Each row was made from one path, in order. Every step used is in the known rows, and no mark comes twice. Write each row's path.
Known rows:
zeku/samo/nabunus: [-12  15   6 -10  -9  11  25   6 -34  -6  13  -8  -9  13  25  22 -18  32
  12   5  -4 -13   3  27  -2 -14 -11  10   9 -12  -6  12   1  -1  15   8
  -5   2  16  14   3]
nabunus/samo/napet: [-24 -13   5  -5  10   8   8 -14 -32   0  11  12 -12  19  -6  -5  23   7
  -6   4  -6  10  -9   5 -13 -32   7  -9  -7 -18  -5   6  28  -6   4  -5
  24  14   6  -5  11]
napet/vibamuz/nabunus/samo/nurebi: [-10  -5   6   2  28  19  -3  -4 -34   5   7  -6 -20  33  -8 -18   5  32
  -5  25 -20  25   0  15  11 -28  -2  -3  23 -19 -30   6   7   3   0 -27
  -5 -12  11  -4   4]
vibamuz/nabunus: [  1  -1  -1 -15  -3   4 -11  -4   3  -1   7 -23  -3  14  16   0  -6  28
  -5  -5  -6  19  16  15  17 -14  -1  -6   5   0  -7 -10   3   7  15 -11
   0 -11  10  -2  -7]
gudu/popizez/kuge/punaz/fafu/nurebi: [-41  -3  13  -6  30  -7  10  33   3  -3  20  13  -2 -15 -16  -5   2 -16
  15  -4  10 -18 -18  -4  23  10 -16   3  -1  10   0  -5  -2 -15  30  12
  -2  16 -13  -1 -12]
popizez/kuge/punaz/fafu: [-29   4  15   2   4   7  13  20 -15   6  16  18  11 -23  -5  13   2 -24
  10  12  20 -13 -16  -9   7  17  -6   1   4 -11  -2  10 -10 -10  23  14
 -10   6  -7   5 -18]
vibamuz/napet/nepa/nabunus/samo/nurebi/fafu: [ -4 -18 -17 -20  16   1 -19 -28 -16   8  12  10 -10  13  -1  -4   8  22
 -11   9   0  34   9  35  -2 -30  -3 -19   2   5   2   7  -4  13  10  -9
  -5  -9   6 -23 -15]
punaz/fafu/nurebi/samo/napet/vibamuz: [-28 -20  13   2  38  22   2  -4 -27   8   8  -5  -4   6 -11 -19 -18  -4
 -11  18  -5   6   5  16  13   1  -2 -16  -6  13  -5   8 -13 -19  -3  16
 -12  15  15 -12  -5]
punaz/fafu/nurebi/samo: [-19 -17   8  -3  27  13   3   5  -8   0  13  -8  -4   7  -2 -20 -22  -8
 -15  14   0  -8   8  19   4  10   6 -18  -9  23  10   2 -23 -19   3  17
 -12  16  17 -17   0]
vibamuz/napet: [-11 -20   0 -17 -13  -8  -8 -13   4   8  -2  -9   8 -10   6   0   2  13
   0  -4   6  32  19  10  13 -16  -7 -11   7   2  -2   5   9  13   4  -9
   5  -7   3 -10 -13]
popizez/kuge/zeku: [-18  16  16  -5   7  -2  -4  19 -20  10   8  31   8   4   9   8   9  -3
  -1  11   2 -15 -11   4  12  -5 -10   6  16 -16  -7   1  -1  -8  17  -6
  11  -1 -12  14  -9]
voluk/samo: [-14   1   9   6 -19  10   2   6  -4   2   1  15  11  14   5  -4  -4  -6
  12  16   1  -7  14  17  -6 -12   1   4  15  -9  10   4  -6  13   0  15
  14  -5   8 -17   1]
fafu/punaz: [ -5   6  13   2   9   2  -3   9  16  -1   0 -23   3   3 -18 -13   7  -2
   2   3 -13   1  13 -10  -8  12 -15 -11 -12   9   4  -2   1  -4   7   5
  20  -3   8   3   4]
fudo/punaz/fafu/nurebi: [ -4 -11  13   7  10  21   8   6  19   5  -8 -18  -9  -9  -7  -6 -18 -10
 -24  -4  -7 -19  11  -7  -3  21 -13 -22  -8  12  -7   8 -10 -15 -11   5
   7   3  16 -14 -19]
voluk/samo/nurebi/fafu/punaz: [-24   3   9  -3   1  17   1  -5  -8  -3  17  13   2  23 -16   8  -7   2
   9  30  -1 -20  20  42 -13 -23  -2 -13   9  -4  18   5  -8   4  -6   4
   6   5   7 -20  14]
fudo/punaz/fafu: [ -4 -18   1   9  -7  11  10   1  14   1  -9 -16  -9 -21  -5   9 -11 -17
 -23  -7   5 -16   4 -10  -5  19  -8 -16  -8   5 -18  11  -7  -4  -9   9
  -6  -2  18 -13 -23]
samo/napet/nepa/punaz: [  0  -1   4 -11  13  10   5 -20 -15  17  -3  11   0  -9  -7   9   5   4
   6 -20  -8  26   6  -6  -4 -17 -12  -4 -19  -7 -23  -1  -6  -9  -2  22
  15  -4  -4   6 -12]
gudu/popizez: [-18 -11  -9  -5  14 -22   1  12  12 -11   7   0 -12  -6 -11  -5   4  -1
   8 -16   4  -5 -10   1  16  -7  -8   7  -4  13  -9 -11   8   1  14   3
  -4   7  -7  -3   0]
vibamuz/nabunus/samo/zeku: [-10  -8  17 -17   6   7  -8  -8 -28  -6  12 -18 -16  38  17 -14   6  37
 -19   1 -14   8   7  21  -1 -42   8 -10   4 -16 -23  -4  16   1  21 -27
  21   2  12 -15   3]
nabunus/samo: [-12 -10   0   4  11   2   5   2 -15  -4   8   6 -15  22  -4 -18  17   3
  -9  12  -6  -2 -11   1 -19 -15  11  -6   1 -11   0   7  15  -2   5  -8
  14   5  11  -9  15]
fudo/punaz/fafu/nurebi/samo: [-11 -13  14   2  11  19   8   6  13   5   1 -16 -13  -3  -9 -12 -17  -9
 -28   0  -7 -20  14   3  -1  15 -14 -31 -18  14  -7   5  -8 -15  -9  10
   4   4  33 -12 -11]
fudo/punaz: [  5   1   8   6 -11   8   6   2  20   5 -11  -9 -10  -8  -8   4   0  -3
 -15 -11  -8 -14   7 -11  -4   6 -19 -15 -12  -4 -15   3  11   0 -12  -4
  14  -8  20   1 -12]
voluk/kuge/zeku/samo/napet/vibamuz: [-37  12  27  -3  10  22  -2   7 -57  15  -8  37  16  26  16  23   5   4
   8  17  -2 -16   2  24   8 -25 -20   2  31 -20 -13  18  -2   6  11  14
  19  -6   5   7  -2]
fafu/nurebi/samo: [-11   6  20  -9  29  13  -3   7  -4   8  18   1  -5  29  -5 -33  -8  12
  -5  11 -19  -7  16  18   6  -5 -10 -23 -16  14  15 -10  -3 -17   0  -1
  15  10  24   1  18]
punaz/fafu/nurebi: [-11 -15   7   1  25  16   2   4  -1   1   3 -10   0  -2   1 -12 -23  -9
  -9   9   0  -8   3   7   1  18   8  -7   6  18  10   7 -26 -17   0  13
  -9  15  -3 -20 -10]
vibamuz/napet/nepa: [ -5 -11  -7  -5  -8  -1 -11 -18   1  24  -9  -5  12 -13   7  -6   4  14
   6 -11   5  53  23   8  15 -14 -14 -11   2  -1 -14   1  -9  17  13   7
   5 -17   5 -10 -29]
popizez/gudu: [  7   4  29   0   4  -1  10  15  -3   5  35   7   2   0   0 -10  13  -5
  10   7  -2  -1  -4  -7   6   1 -12  16   1  -9   3  -5  -8 -17  -6  -3
  -9  -1  -9  -7 -16]
kuge/punaz/fafu/nurebi: [-19  12  33  -2  24  23   7   6  -4  -2  -4  -5   8   2  -8   3 -14 -16
   8   7   8  -5   6 -14  -1  18  -2 -18  -5  15  12   7 -27 -16   5  23
   5   8   5  -9  -2]
zeku/samo/nurebi/fafu/punaz: [-28   9   0 -11  12  15  17   7 -24  -6  24  -8 -10   9  -2  21 -13  16
   3  25  -5 -29  15  40 -11 -10 -14  -6   7   5   5  18  -1  -6   0  -3
  -9   6  10   6  17]
popizez/keben: [  1  -6   7  18   8  -5   1   4   0   9  21   0   1 -20   3  13  20   5
  -6  -1   0  -5  -9   0  -7  -4   6  20  12 -19  -9 -10  -3  -8  -7 -25
  -5   2  -9  10  -9]
nepa/nabunus: [ 23  -1  -6 -14  13  -6 -16   0   0 -17  11   9 -10  17   6  -3   1   3
 -12   6  -9 -12 -13   7  -8   5   5   4  -2  17  17  -2  -1   2   1  -5
  -7  -8  -1  -8  -2]
gudu/popizez/lusanu: [-18  -3  -7  -5  15 -25   9  24  10 -10  33  12  -4 -16  -1  -8  15  -2
  17 -10   1 -12 -11  -8  14   2 -13  15   3   1 -16  -4  18   1  26  -8
 -14   8  -3  -1  -9]
nepa/punaz/fafu/nurebi: [  6 -23  14 -17  31   5   8  14  12  -8   6  -8  -9  -3 -10 -11 -24 -13
 -18   4 -10 -21   4  -5 -19  15   5  -8  -3  24   0  11 -30 -24 -13  11
  -4   4  -4 -13   5]
fafu/nurebi: [  0  11  18  -3  27  15  -4   7   8   7   5  -2   1  18  -2 -22 -11   9
   1   4 -19  -6  12   3   3   5  -6  -8  -1   9  17  -5  -7 -16  -3  -5
  19   9  -2  -3   6]
gudu/popizez/kuge/punaz/fafu: [-42  -8   4  -4  17 -16  13  29  -1  -7  18  15  -2 -25 -15   6   8 -21
  15  -7  20 -16 -24  -7  21   7 -12   8   0   4  -9  -2   1  -6  30  14
 -12  12 -11   1 -15]

Write each row's path:
[  6   6 -12   0  40  10 -16 -11 -14   1  15  10 -17  29 -14 -15  12   8
 -11  16 -15   7  -6  19 -22  -8  -4 -15 -12   9   5   3 -15  -1  12   6
   1  -7   9 -15  -3] -> napet/nepa/nabunus/samo/nurebi/fafu/punaz
[ -8  12  26 -17  28  16   1  -2 -15   5  21   0 -12  38   0 -23 -16  30
  -3   6 -21  -5  13  28   8 -18  -9 -23 -20   4  13 -12  -3 -23   7   1
  12  15  30   5  16] -> fafu/nurebi/samo/nabunus
[-17 -11   3 -20   3  11  -6 -16 -24  -1  15 -14 -14  27  11  -3  12  33
 -10  -2  -9  27   9  19   6 -39   4 -13  -1 -15 -13  -5  24   2  19 -15
  19   0  14  -6   2] -> vibamuz/nabunus/samo/napet
[-11   8  36 -15  30  13  -4   2 -21   5  17   1  -7  36  -1 -33 -11  19
 -11   8 -23 -16  17  23   3 -21  -8 -22 -18   7   1  -9   1 -20   0 -10
  26  16  19  -3  17] -> fafu/nurebi/samo/zeku
[-49  -5  27 -14  32  -9  10  29 -17  -5  29  17  -7  -2 -14 -12   2 -10
   8  -4   7 -25 -15   9  22 -10 -16  -5 -11   6 -13  -9   3 -18  32   7
   3  22  -1  -1  -4] -> gudu/popizez/kuge/punaz/fafu/nurebi/samo/zeku
[-40  15  24 -14  15  18  -4   9 -40   5   7  28  11  33   6  27  -1   4
   1  23   1 -39   9  41  -7 -20 -17 -16  23  -4   7  14 -12   0  15  10
  16   3   9   0  12] -> voluk/kuge/zeku/samo/nurebi/fafu/punaz
[ 13   7 -11  -2  26  10  -4  -9 -23   4  14  25 -21  31   5 -13  13  12
  -5   8 -13  11 -10  13 -18 -11   4  -4   0  -2  -3   0 -15  -2  10   4
   1  -7   4 -14  -4] -> napet/nepa/nabunus/samo/nurebi
[-14 -17   8 -21  29  22  -3 -11 -19   8  14 -17 -16  26   6 -17  -2  27
 -15  -3 -18  27  14  16  -3 -27   3 -18  -4  -1 -17  -1  -5 -13  17   2
  18  -1  13 -15  -6] -> vibamuz/nabunus/samo/napet/nepa/punaz/fafu/nurebi
[-43   4  28  -9  18  17  13  13 -28  12  27  22   9  -9  -8   4   2 -15
   8  13  10  -9  -6   4  13   3 -14 -14 -11  -8   3   3  -1 -21  21  18
   4  16   7  10 -10] -> popizez/kuge/punaz/fafu/nurebi/samo/napet
[-19   9   4 -14  -3  13  31  10 -33  -3  21   8 -12  13  18  22 -13  21
  10  17  -5 -24  10  31  -8 -12  -7   5  21  -8  -7  13  -1  -7   0  -4
  -6   4   7   9  16] -> zeku/samo/nurebi
[-12 -14   4  -9  37  18  -6  -7 -20   5  15   2  -6  11   2 -17 -17  -1
 -14   8  -5   6   6  23   4   4   1 -18 -17  24   8   0 -24 -18   9  27
  -9  12  15 -18 -13] -> punaz/fafu/nurebi/samo/napet/nepa/nabunus
[-20   3  25 -13  38  26 -10  -6 -23  15  16  -7  -6  34  -6 -30  -7  31
  -4  10 -28  20  23  24  25 -26 -18 -22 -14   4  -3 -10   9 -15   1  -6
  18   4  26   6   8] -> fafu/nurebi/samo/napet/vibamuz/nabunus
[-15  -6   5  -8  15   8  19  -7 -30  -5  20  20 -25  32  -5  -5  14  13
  -6  20  -9  -9 -10  17 -21 -30  15 -11  10 -18  -4   5  12 -12   0 -19
  10  14   4 -10  27] -> nabunus/samo/nurebi
[  6  -4   8  -8  31  14   8  -3 -11  12   7   2 -11   8  -3 -15 -21   7
  -6  -6 -11  11   8  10 -10  -1  -7 -16 -19  11 -17   0 -44 -20   7  33
  -8  -3  19  -6  -9] -> napet/nepa/punaz/fafu/nurebi/samo/nabunus
[ 15   5 -13   6  23   7 -13  -5 -13   5   5  17 -14  24   5 -21  15   6
  -8   4 -11  16 -12   4 -17  -2   2   0  -5   3  -1   1 -13   4  15  12
   4 -13   8 -13 -12] -> napet/nepa/nabunus/samo
[  3 -11  -2 -19  20   2 -10 -11 -26 -17  20  19 -19  32   1  -6  20   9
 -17  11 -13  -4 -20  12 -18 -21  11  -4  -7   1  12   4  21  -4   6  -9
  13   4   5 -11   9] -> nepa/nabunus/samo/napet
[ -8 -14 -11 -18  21   2 -21 -24  -7   8  11  -2  -8  15 -11 -10  12  20
 -11  10  -6  36  15  30  -5 -24 -10 -26  -6  10   5   6  -4  10  12  -5
   5 -11  11 -21 -15] -> vibamuz/napet/nepa/nabunus/samo/nurebi/fafu/punaz
[-17  -7   4   5  40  20 -15  -6 -25   3   9 -21 -18  32 -26 -20   5  28
 -12  31 -21  21   4  23   6 -24  -9 -14  11  -8 -19  10   7   3   1 -26
  -6 -10  13  -6   5] -> napet/vibamuz/nabunus/samo/nurebi/fafu/punaz
[-36  17  19 -12   3   7  10  21 -42  11  15  29   9   1  20  22   7   7
   7  12  -1 -19  -4  16  11 -15 -18  12  20 -21 -12   8   9  -8  20   0
  17   2  -7  22  -6] -> popizez/kuge/zeku/samo/napet
[  1 -16 -11 -13   5  -3 -18 -17  -7  13   2   5  -2  10   9 -17  15  18
  -7   0  -4  45  10  14   2 -18  -5 -11   1   4  -3   5  -1  17  16   0
   9 -18  10 -19 -22] -> vibamuz/napet/nepa/nabunus/samo
[-20  -5   0   6  14  15   6 -19 -35  13   5  15  -9  16  -4 -10  25   8
   0  -2  -6  26  -6   2 -12 -30   2  -8 -10 -21 -15   4  14  -3  11   8
  24   7   7  -5   0] -> nabunus/samo/napet/nepa
[  2  -5  -4 -20  37   1 -13  -7 -15 -24  29  10 -29  41 -16  -9  12  11
 -23  28 -16 -23 -14  27 -29 -15   9 -16  -5  13  23   6   7  -8   2 -20
   1   7   8 -17  21] -> nepa/nabunus/samo/nurebi/fafu/punaz
[-28  27  24 -16  21  14   3   7 -31  -7   3   2  -5  30   5  27  -9  19
  -3  23  -7 -28  19  32  -7 -19 -14 -12  15   8  -1  10 -13  -9   0  -1
  14  -1   7   7  22] -> kuge/zeku/samo/nurebi/fafu/punaz
[ -8  -8   3  10  25  16 -12   0 -25   7   0 -14 -13  27  -7 -26   6  24
  -8  20 -19  29   0   5  12 -19  -4   0  19 -14 -27   8   9   9   4 -21
  -3 -18  14  -4  -3] -> napet/vibamuz/nabunus/samo
[-23 -13   9   8  24  15   4 -14 -42   6   3  12 -13  20 -17 -13  23   7
  -4  14 -12  20 -14  -1  -6 -31   1  -3   2 -23 -19  13  28  -3  -4 -10
  17   6   6  -2   8] -> nabunus/samo/napet/vibamuz
[  3 -12   0  -8  31   5 -13  -9 -34 -12  12  17 -21  33  -7 -14  20   9
 -15  19 -19   4 -22   6 -12 -20   6   2   0  -2   3   8  21  -1  -1 -13
   6  -3   4  -9   4] -> nepa/nabunus/samo/napet/vibamuz
[-15  -6  -1 -12   8  16  -7 -18 -25  10  11 -11 -10  26  12  -8  14  35
  -6  -6 -10  40  11  18   7 -37   0 -12  -3 -17 -19  -7  13   3  24  -5
  20  -6  15  -7  -8] -> vibamuz/nabunus/samo/napet/nepa
[  2  -7  18  -7  34  12   3   1 -15  14   2   2  -8   5  -4 -24 -17  -2
 -14  -5 -13   1  12   5 -14  -4  -7 -15 -18  13 -27   3 -41 -19   2  26
   4  -3  12 -13 -11] -> napet/nepa/punaz/fafu/nurebi/samo/zeku
[-27   2   5  -4   3  23  12   2 -43   8   7 -14  -2   6  15  14  -6  29
  11  11 -12  14  14  22  16 -21 -22  11  16 -12 -25  16  16   6   6   0
   1 -11  11  15  -6] -> zeku/samo/napet/vibamuz/nabunus
[ -9   4  23 -17  37  19  -1  -4 -13  18  16   8  -7  23 -11 -28  -5  13
  -3  -3 -25   9  20  14  -1 -17 -18 -26 -29  11   0  -9  -7 -24  -2  13
  25   7  22   6  13] -> fafu/nurebi/samo/napet/nepa/punaz
[-24  -8   1  -5  29   9   5  -9 -22  -8  23   4 -23  31 -26  -5  12   9
 -14  27  -8 -13  -5  26 -25 -26   8 -23  -4  -6   7   9  11 -11   0 -19
   7  19   9 -12  27] -> nabunus/samo/nurebi/fafu/punaz
[ -5  -8  10 -10  28  19   6 -16 -15  18  -1   5   1  -7  -6   1  -6  -1
   0 -14  -9  21  10  -2  -3  -7  -9  -9 -15   4 -17   2 -20 -20  -3  27
  12   5  -5  -4 -16] -> samo/napet/nepa/punaz/fafu/nurebi
[-18 -18   2 -13  13   8   7 -15 -28  10  13  10  -8  -2  -8  -4  -2  -1
  -9  -5   1  17   9  17  -1 -19  -8 -21 -31   6 -23  -2 -10 -11   5  33
  -5   3  29   1  -1] -> nurebi/samo/napet/nepa/punaz/fafu
[ -9 -27  19 -26  31   7  10   4  -4  -6  15  -2 -13   1 -12 -10 -20  -8
 -19   2 -10 -14   8   6 -14  -1   2 -17 -18  22  -5   6 -17 -29 -11  16
  -1  10  11  -8  11] -> nepa/punaz/fafu/nurebi/samo/napet
